(in the rows, 128 means zero)
Known rows, with every step that occurs
nataz pipur vemo: [120 131 111 145 147 125 128 136 116 150 117 177 163 133 158 134 160  95
 126 139  94 167 117  77 119 154 109]
maveb ritusig nataz pipur vemo: [113 146  73 126 141 119 130 142 134 157  95 171 134 132 153 146 110 101
 120 140  91 134 110  78 131 176 140]
nataz pipur fopu: [128 137 122 141 153 115 118 120 125 130 114 157 176 133 135 145 147  91
 115 147 112 136 116  93 128 152  93]
maveb ritusig misuber pipur: [111 112 156 142 111 113 117 164 139 109 130 109 123 171 143 139 103 147
 139  51 122 125 146 208 127 132 178]
maveb ritusig fopu: [119 129 133 141 121 123 122 155 151 100 124  94 137 174 147 156 117 115
 167  69 110 106 127 220 111 153 194]
nataz pipur maveb ritusig misuber: [117 137 140 128 130 107 121 154 135 111  96 142 122 146 155 154 133 123
 136 127 106 117  82 122 130 174 133]
nataz pipur maveb: [119 128 127 140 144  77 118 135 115 115 108 175 153 139 151 144 166  98
 123 155 107 148  97  62 139 150  97]
misuber pipur nataz: [105 103 167 155 134  99 103 148 114 129 133 151 169 162 139 142 126 128
 130 110 126 150 163 142 119 120 128]
tuko ritusig: [125 124 107 162 139 110 117 118 132  94 141 166 171 155 127 140 120  80
 105  97 124 140 128 103  97 116 195]
nataz pipur: [127 125 116 152 137  93 116 131 114 110 121 158 160 149 145 133 153 102
 117  95 109 136 119  89 121 143 156]
maveb ritusig zada pipur misuber: [102 129 130 128 120 133 100 116 156 164  78 110 155 150 109 146 116  84
 159 252 120 119 139 137 121 168 110]
pipur tuko ritusig maveb: [112 105 141 172 145 138  89 137 136  88 129 148 155 154 110 164 134  98
 107 119 136 136 110  58  95 142 215]
zada pipur vemo: [110 132 129 135 148 145 125 124 136 157 109 165 157 152 151 128 122  85
 169 181 118 160 147 115  99 138  84]
nataz pipur maveb ritusig: [115 133 121 133 142  88 116 128 116 144  93 143 142 145 160 147 149 100
 133 201  87 139  88 100 144 163 130]
pipur misuber: [111 126 144 140 127  87 119 130 144 122 119 160 179 149 144 141 129  99
 144 159 114 142 138 129 114 130  77]
pipur maveb: [108 119 147 139 134  69 120 144 131 104 118 161 145 154 152 148 147  97
 153 160 114 148 118 106 128 132  92]
zada pipur tuko ritusig: [118 126 124 156 167 146  99  97 132 122 114 180 173 160 118 143  91  77
 123 154 146 132 127  86  81 129 170]
misuber pipur: [113 103 144 154 127  83 114 146 118 113 141 143 153 165 142 131 136 123
 127  76 122 155 162 147 136 107 142]
tuko ritusig misuber: [127 129 126 157 128 128 122 144 150  61 144 166 149 155 122 146 106 103
 109  25 143 117 123 127  83 126 196]
misuber ritusig fopu: [123 138 166 145 124 103 128 138 142  78 154 142 153 178 141 150 149 122
 160  20 123 108 149 235 136 116 133]
zada pipur nataz: [110 127 156 142 145 129 102 120 131 135 103 152 167 165 136 137 106  95
 163 171 136 123 149 122  84 142 116]
nataz pipur misuber ritusig vemo: [113 132 162 134 148 134 136 129 124 144 128 165 170 136 151 145 167 109
  98 114  97 139 143 138 158 169  95]
nataz pipur misuber ritusig fopu: [127 157 155 134 131 113 128 120 140 108 132 173 185 150 141 151 162 121
 127  73 114 114 129 186 150 140  62]
pipur misuber ritusig maveb: [106 129 187 144 114  96 108 128 143 114 129 142 165 157 131 149 167 121
 143 154 114 130 144 148 146 128  75]
zada ritusig nataz pipur: [123 138  60 135 124  77 116 136 132 106  98 146 132 147 129 143  86  94
 104  97 115 112 129  72 135 160 175]

Rows
[126 151  51 143 157 134 132 125 134 119 122 228 162 117 127 147 112  78
  68  93 118 147 110  11 114 153 149] | tuko ritusig nataz pipur vemo
[116 137 168 145 124 103 105 118 127 124 119 156 174 144 131 145 185 123
 112 151 108 129 124 103 158 144  80] | nataz pipur misuber ritusig maveb
[118 147  93 128 133  78 121 132 146 107 101 201 164 129 131 146 114 102
  98 108 123 120 119  45 131 157  76] | ritusig nataz pipur misuber
[109 152 139 125 123  60 125 120 153 106 124 199 163 151 133 147 111 111
 131 110 122 109 156 147 150 118  44] | pipur misuber ritusig nataz
[132 146  55 151 145 100 120 119 133  79 124 209 158 135 114 145 105  83
  59  49 133 116 110  20 116 141 196] | tuko ritusig nataz pipur
[106 138 158 119 130 126 117 141 156 119  87 129 114 165 148 147  95 111
 179 172 130 109 113 161 110 158 109] | zada pipur maveb ritusig misuber
[107 129 159 127 119  99 122 164 152 101 106 127 115 160 154 158 115 121
 167 132 113 117 103 166 119 155 128] | pipur maveb ritusig misuber
[114 115 151 141 141 104 117 135 129 133 135 142 169 148 129 142 129 112
 125 130 124 155 159 154 143 118  76] | misuber pipur fopu
[112 105 119 168 143 129  92 129 135  99 125 162 164 144  89 165 133  80
 103 128 135 131 121  68 102 146 204] | pipur tuko ritusig zada
[120 113 100 165 126 119 106 128 139  87 134 149 159 144  90 152 143  72
  99 109 131 133 131  77 109 138 213] | tuko ritusig zada
[121 153  84 121 147 107 119 128 143 137  92 150 144 133 129 156  99  94
 108 147 108 103 109 100 141 176 123] | maveb ritusig nataz pipur fopu
[106 109 140 146 137 116 126 153 119 153 138 164 158 147 153 133 143 117
 136 119 107 188 161 137 134 118  91] | misuber pipur vemo
[116 121 130 151 137 162 132 152 142 111 153 187 155 139 131 142 113 119
  98  43 135 169 145 128 106 119 141] | tuko ritusig misuber pipur vemo
[124 135 128 153 165 176 106 116 152  90 124 166 167 166 114 158  91  88
 132  79 160 114 124 133  78 141 175] | zada pipur tuko ritusig fopu
[104 133 165 132 129  96 106 113 135 122 105 159 139 158 111 149 163  88
 162 205 131 125 143 132 162 132  61] | misuber ritusig zada pipur maveb
[102 136 108 120 128  63 121 153 150 111  95 155 115 153 146 161  96  99
 146 160 110 114 112 109 141 152 122] | pipur maveb ritusig nataz
[110 106 127 152 107 105 100 157 138 104 109  73 126 166 126 148 123 103
 145 147 113 131 138 118 119 152 201] | zada ritusig maveb
[128 125 105 166 168 130 103 108 111 115 123 193 181 141 124 150 129  88
  79 114 121 140  97  46 101 144 194] | nataz pipur tuko ritusig
[115 108 163 150 115 101 119 171 137  78 144 144 132 166 135 137 120 146
 131   7 141 133 156 170 121 118 144] | ritusig misuber pipur
[131 132 113 158 137 140 124 138 152  63 151 152 163 160 122 157 121  91
 115  21 139 119 125 149  94 129 202] | tuko ritusig fopu
[116 118 146 147 134 113 122 151 141  76 144 185 143 147 127 152 118 120
  96  61 147 149 124 114 126 112 127] | tuko ritusig misuber pipur maveb
[116 144 128 141 150  75 109 120 119 104 117 210 149 153 132 153 125 120
 110  67 121 103 124  97 151 138 115] | misuber ritusig nataz pipur tuko
[111 133  96 132 121  76 119 147 148 107 108 135 120 163 139 148  87 105
 141 102 113 102 132 136 123 146 183] | maveb ritusig nataz
[104 106 145 150 143 131  87 130 136 122  95 137 143 159 100 151 128  89
 157 171 145 122 141  93 105 158 140] | ritusig zada pipur tuko
[104 103 138 140 138 145 131 166 136 135 121  87 120 161 156 150 125 100
 139 110  93 133 143 172 119 181 228] | maveb ritusig vemo
[112 119 154 152 112  84 109 129 129 101 136 138 147 162 112 146 171 103
 144 107 115 119 155 164 152 123 139] | misuber ritusig zada
